Known rows, with every way that one mark hangs from another
(K_782 (K_767 (K_645 (K_53 K_317)))): [ 0.18  0.14 -0.19  0.18  0.07 -0.17 -0.03  0.04  0.13 -0.03 -0.07  0.09
 -0.13 -0.35  0.00 -0.05  0.01 -0.30  0.49  0.14 -0.12 -0.06]
(K_76 K_317): [-0.21 -0.61 -0.17 -0.17  0.06 -0.63 -0.06 -0.10 -0.12 -0.04 -0.07  0.07
  0.02  0.00  0.00  0.00 -0.04 -0.35  0.05  0.01  0.15  0.00]
(K_645 (K_53 (K_317 K_76)) K_767): [ 0.21 -0.12  0.02  0.17  0.40 -0.30  0.04 -0.05  0.30 -0.06 -0.02  0.06
  0.14  0.14 -0.08 -0.19  0.02 -0.04 -0.02  0.19  0.08  0.14]
(K_956 (K_767 K_645 K_782)): [-0.08  0.03  0.09  0.08 -0.41 -0.55 -0.06 -0.01 -0.25 -0.06 -0.18  0.39
  0.27 -0.14 -0.01  0.20 -0.15 -0.08 -0.09 -0.66 -0.04 -0.33]
(K_317 (K_53 K_907)): [-0.07 -0.31  0.03 -0.13 -0.20  0.06 -0.07  0.10 -0.10  0.05  0.02 -0.36
 -0.31  0.09  0.01 -0.14 -0.08  0.07 -0.27 -0.33 -0.05 -0.03]
(K_956 K_767): [-0.03 -0.48 -0.05 -0.12 -0.25 -0.71 -0.08 -0.03 -0.17 -0.12 -0.16  0.06
  0.11 -0.07 -0.03 -0.01 -0.09 -0.34 -0.40 -0.58  0.08 -0.24]
(K_767 K_782): [-0.23 -0.22  0.05  0.02 -0.06 -0.67 -0.10 -0.03 -0.31  0.00 -0.15  0.08
  0.29  0.05  0.16  0.06 -0.19 -0.08 -0.11 -0.57  0.15 -0.10]
(K_433 (K_53 K_317 (K_645 K_767))): [ 0.31 -0.25 -0.12  0.09  0.13  0.16  0.03  0.18 -0.02 -0.11 -0.01 -0.06
 -0.24 -0.15 -0.07 -0.06  0.09 -0.24  0.08  0.42  0.08  0.08]
(K_767 (K_645 (K_53 K_317 K_907)) K_782): [ 0.16  0.39 -0.01  0.06  0.01  0.28 -0.02  0.14 -0.14  0.02  0.00  0.02
  0.04 -0.06  0.08  0.15  0.20  0.62  0.34 -0.15 -0.03 -0.04]
(K_782 (K_767 (K_645 (K_53 K_317 K_907)))): [ 0.15  0.31 -0.20  0.10  0.03  0.37 -0.01  0.10  0.14  0.02  0.00 -0.15
 -0.15 -0.36  0.04 -0.05  0.18  0.07  0.45  0.18 -0.07 -0.06]
(K_53 K_907): [-0.21 -0.30 -0.10 -0.24 -0.18 -0.09 -0.06 -0.02 -0.12  0.00 -0.03 -0.32
 -0.02  0.03  0.12 -0.11  0.00  0.09 -0.30 -0.37  0.16 -0.07]
(K_956 (K_767 (K_645 K_53) K_782)): [ 0.15  0.15  0.16  0.05 -0.21 -0.44 -0.06  0.01 -0.14 -0.10 -0.14  0.45
  0.22 -0.01 -0.02  0.20 -0.01  0.21 -0.01 -0.82 -0.04 -0.27]
(K_956 (K_767 K_782)): [-0.07 -0.25  0.08  0.03 -0.17 -0.73 -0.10  0.00 -0.34 -0.08 -0.22  0.24
  0.36 -0.04  0.05  0.17 -0.11 -0.15 -0.28 -0.74  0.11 -0.26]
(K_53 K_317 K_645 K_907): [-0.04 -0.06 -0.27 -0.20 -0.02  0.32  0.02  0.02 -0.17  0.00  0.08 -0.37
 -0.15 -0.13  0.09  0.01  0.15 -0.11 -0.09  0.47  0.03  0.06]
(K_53 (K_317 K_76) (K_645 (K_767 K_782)) K_907): [-0.09  0.35  0.02  0.13  0.21  0.38  0.08 -0.04  0.01  0.06  0.04 -0.04
  0.35  0.01  0.06  0.08  0.07  0.10 -0.01  0.61  0.08  0.11]
(K_645 (K_53 K_317 K_907) K_767): [ 0.32  0.02 -0.08  0.04  0.05  0.18  0.01  0.13  0.11 -0.05 -0.01 -0.15
  0.03 -0.06 -0.05 -0.07  0.32  0.47  0.07  0.06  0.14  0.03]
(K_76 (K_317 (K_53 K_645 K_907))): [-0.12 -0.28 -0.10 -0.28 -0.01  0.35  0.01  0.01 -0.07  0.05  0.15 -0.16
 -0.41  0.05 -0.06  0.06  0.08 -0.13  0.06  0.41 -0.08  0.11]
(K_317 (K_53 (K_645 K_767) K_907) K_76): [-0.13  0.05  0.14 -0.06 -0.03  0.45  0.08 -0.06  0.25  0.07  0.15 -0.16
 -0.16  0.18 -0.09 -0.17 -0.12 -0.10 -0.32  0.29 -0.09  0.13]
(K_53 K_317 (K_645 (K_767 K_782)) K_907): [ 0.02  0.29 -0.05  0.10 -0.07  0.33  0.04  0.09 -0.21  0.03 -0.01 -0.01
  0.24 -0.18  0.05  0.18  0.17  0.24  0.14  0.42  0.10  0.02]
(K_53 K_645 K_907): [-0.24 -0.11 -0.15 -0.35 -0.18  0.19  0.00 -0.07 -0.14  0.00  0.07 -0.30
 -0.09  0.01  0.14 -0.01  0.02 -0.09 -0.28  0.00  0.08  0.00]
(K_782 (K_767 (K_645 K_53))): [-0.03  0.09 -0.07  0.05 -0.09 -0.30 -0.04 -0.06  0.14 -0.03 -0.07  0.15
 -0.01 -0.22  0.05 -0.09 -0.12 -0.30  0.30 -0.35 -0.06 -0.12]
(K_317 (K_53 K_907) K_76): [-0.17 -0.25  0.10 -0.10  0.08  0.12 -0.02 -0.03  0.12  0.08  0.07 -0.36
 -0.25  0.28  0.02 -0.26 -0.18 -0.06 -0.40 -0.16 -0.06  0.08]
(K_956 (K_767 K_645)): [-0.05 -0.22 -0.04 -0.07 -0.47 -0.52 -0.04 -0.06 -0.06 -0.10 -0.13  0.24
  0.01 -0.17 -0.08  0.03 -0.14 -0.30 -0.24 -0.50 -0.07 -0.29]

Rows
[-0.03  0.33  0.10 -0.09 -0.15  0.15 -0.04  0.02 -0.10  0.02  0.00  0.07
  0.12  0.08  0.13  0.12  0.08  0.66  0.12 -0.64  0.03 -0.10] -> (K_767 (K_645 (K_53 K_907)) K_782)
[ 0.09  0.21 -0.07 -0.03  0.22  0.36  0.04 -0.04  0.26  0.02  0.12 -0.17
 -0.15  0.10  0.02 -0.13  0.10  0.29  0.03  0.18 -0.09  0.10] -> (K_767 (K_645 (K_53 (K_317 K_76) K_907)))
[ 0.03  0.18 -0.12  0.22  0.36 -0.11  0.02 -0.08  0.34  0.00 -0.02  0.06
 -0.04 -0.16  0.01 -0.16 -0.12 -0.45  0.36  0.32 -0.13  0.04] -> (K_782 (K_767 (K_645 (K_53 (K_317 K_76)))))
[-0.14  0.01 -0.08 -0.19 -0.29  0.24  0.05 -0.07  0.00  0.00  0.05 -0.13
  0.06 -0.07  0.02 -0.04  0.07  0.03 -0.23  0.09  0.13 -0.01] -> (K_53 (K_645 K_767) K_907)
[ 0.05  0.37 -0.13  0.13  0.31  0.40  0.03 -0.02  0.37  0.04  0.05 -0.17
 -0.07 -0.17  0.06 -0.15  0.06 -0.07  0.31  0.36 -0.09  0.05] -> (K_782 (K_767 (K_645 (K_53 (K_317 K_76) K_907))))
[-0.03 -0.15 -0.02 -0.13 -0.11  0.38  0.06  0.03  0.07  0.04  0.12  0.00
 -0.25 -0.03 -0.18  0.05  0.13 -0.01  0.10  0.54 -0.04  0.10] -> (K_76 (K_317 (K_53 (K_645 K_767) K_907)))
[ 0.11 -0.06 -0.08 -0.07  0.45  0.17  0.00 -0.01  0.18  0.00  0.08 -0.34
 -0.04  0.21  0.08 -0.17  0.15  0.21 -0.13  0.11  0.08  0.15] -> (K_645 (K_53 (K_317 K_76) K_907))
[-0.01  0.17  0.12  0.02 -0.09 -0.40 -0.06 -0.04 -0.12 -0.02 -0.07  0.31
  0.16  0.09  0.09  0.11 -0.10  0.27  0.17 -0.70  0.00 -0.10] -> (K_767 (K_645 K_53) K_782)
[-0.17  0.08  0.09  0.06 -0.18 -0.32  0.01 -0.08 -0.20 -0.01 -0.08  0.26
  0.37 -0.03  0.06  0.14 -0.12 -0.14 -0.02 -0.10  0.13 -0.04] -> (K_53 (K_645 (K_767 K_782)))
[-0.04  0.26 -0.10 -0.05 -0.12  0.24 -0.03  0.00  0.18  0.01 -0.01 -0.08
 -0.07 -0.23  0.10 -0.07  0.04  0.10  0.25 -0.31 -0.03 -0.11] -> (K_782 (K_767 (K_645 (K_53 K_907))))
[ 0.29  0.07  0.08  0.27  0.17 -0.39 -0.03  0.12 -0.09 -0.06 -0.13  0.25
  0.34 -0.02 -0.01  0.11  0.12  0.33  0.27 -0.16  0.12  0.00] -> (K_645 (K_53 K_317) (K_767 K_782))
[-0.12  0.31  0.27  0.10  0.04  0.42  0.06 -0.03  0.07  0.11  0.08 -0.01
  0.13  0.20 -0.01  0.00 -0.14  0.10 -0.16  0.12 -0.07  0.10] -> (K_317 (K_53 (K_645 (K_767 K_782)) K_907) K_76)
[ 0.00  0.01  0.07 -0.09 -0.35  0.40  0.04  0.06  0.04  0.04  0.09 -0.16
 -0.25 -0.01 -0.10 -0.06  0.00  0.03 -0.18  0.13 -0.09  0.03] -> (K_317 (K_53 (K_645 K_767) K_907))
[-0.16 -0.02 -0.19 -0.16  0.26  0.38  0.06 -0.11  0.05  0.04  0.13 -0.39
 -0.08  0.06  0.10 -0.08  0.03 -0.25 -0.21  0.64  0.02  0.16] -> (K_53 (K_317 K_76) K_645 K_907)
[ 0.09  0.03 -0.06  0.07  0.26 -0.16  0.03 -0.10  0.23 -0.03  0.04  0.05
 -0.11  0.10 -0.02 -0.13 -0.07 -0.10  0.09  0.13 -0.12  0.08] -> (K_767 (K_645 (K_53 (K_317 K_76))))
[ 0.01 -0.16  0.08 -0.01 -0.26 -0.15  0.03  0.01 -0.01  0.00  0.02  0.07
 -0.20 -0.01 -0.13 -0.06 -0.17 -0.34 -0.12  0.09 -0.11  0.03] -> (K_317 (K_53 (K_645 K_767)))
[-0.12  0.12  0.29  0.19  0.08 -0.12  0.05 -0.09  0.03  0.06  0.02  0.21
  0.12  0.21 -0.04 -0.01 -0.31 -0.28 -0.11  0.09 -0.10  0.10] -> (K_317 (K_53 (K_645 (K_767 K_782))) K_76)
[-0.05  0.10  0.11  0.02 -0.04  0.35  0.03  0.07 -0.12  0.07  0.06  0.18
  0.02  0.00 -0.10  0.22  0.12  0.20  0.26  0.38 -0.02  0.07] -> (K_76 (K_317 (K_53 (K_645 (K_767 K_782)) K_907)))
[ 0.24  0.25  0.11  0.24  0.23 -0.26  0.00  0.00  0.04 -0.07 -0.08  0.38
  0.22  0.03 -0.05  0.13 -0.01  0.06  0.06 -0.19 -0.11 -0.11] -> (K_956 (K_767 (K_645 (K_53 (K_317 K_76))) K_782))
[-0.01 -0.31  0.00 -0.03 -0.08 -0.14  0.05 -0.04  0.04  0.00  0.05  0.25
 -0.21 -0.02 -0.23  0.05 -0.05 -0.39  0.16  0.49 -0.08  0.11] -> (K_76 (K_317 (K_53 (K_645 K_767))))
[ 0.36  0.36  0.02  0.09 -0.11  0.21 -0.03  0.17 -0.15 -0.05 -0.07  0.18
  0.10 -0.14 -0.03  0.26  0.29  0.55  0.15 -0.30 -0.06 -0.20] -> (K_956 (K_767 (K_645 (K_53 K_317 K_907)) K_782))
[-0.08 -0.11 -0.03 -0.26 -0.20  0.35 -0.01  0.04 -0.10  0.05  0.12 -0.33
 -0.38  0.06  0.03 -0.05 -0.04 -0.09 -0.23  0.00 -0.11  0.05] -> (K_317 (K_53 K_645 K_907))
[-0.11 -0.46 -0.06 -0.16 -0.01  0.05 -0.05  0.08 -0.05  0.04  0.05 -0.18
 -0.33  0.07 -0.08 -0.02  0.07  0.04  0.04  0.06 -0.01  0.05] -> (K_76 (K_317 (K_53 K_907)))
[-0.02  0.25  0.20  0.04 -0.26  0.36  0.02  0.10 -0.15  0.07  0.03  0.03
  0.03  0.03 -0.01  0.11 -0.02  0.24 -0.02 -0.04 -0.04  0.00] -> (K_317 (K_53 (K_645 (K_767 K_782)) K_907))
[-0.06 -0.06 -0.10  0.08  0.20 -0.11  0.10 -0.14  0.18 -0.02  0.03  0.02
  0.09 -0.01 -0.06 -0.11 -0.10 -0.49 -0.10  0.70  0.02  0.15] -> (K_53 (K_317 K_76) (K_645 K_767))
[ 0.10  0.19  0.18  0.05 -0.04  0.02 -0.03  0.07 -0.05 -0.01 -0.06  0.09
  0.36  0.12  0.07  0.06  0.16  0.71  0.02 -0.61  0.23 -0.05] -> (K_645 (K_53 K_907) (K_767 K_782))
[ 0.19  0.13  0.15  0.34  0.46 -0.33  0.02 -0.01  0.12 -0.03 -0.08  0.22
  0.42  0.17 -0.02 -0.01  0.00  0.20  0.12  0.02  0.11  0.11] -> (K_645 (K_53 (K_317 K_76)) (K_767 K_782))
[-0.05 -0.08  0.13  0.12 -0.01 -0.15  0.02  0.02 -0.14  0.03 -0.01  0.42
  0.03  0.01 -0.15  0.23 -0.07 -0.17  0.31  0.34 -0.05  0.07] -> (K_76 (K_317 (K_53 (K_645 (K_767 K_782)))))
[-0.22 -0.07  0.05 -0.21  0.07  0.40  0.04 -0.09  0.11  0.08  0.18 -0.34
 -0.32  0.25  0.05 -0.16 -0.16 -0.24 -0.38  0.19 -0.12  0.15] -> (K_317 (K_53 K_645 K_907) K_76)
[ 0.12 -0.23 -0.08  0.04  0.51 -0.35 -0.01 -0.07  0.16 -0.05  0.01 -0.11
 -0.02  0.22  0.03 -0.17 -0.02 -0.17 -0.09  0.03  0.05  0.15] -> (K_645 (K_53 (K_317 K_76)))
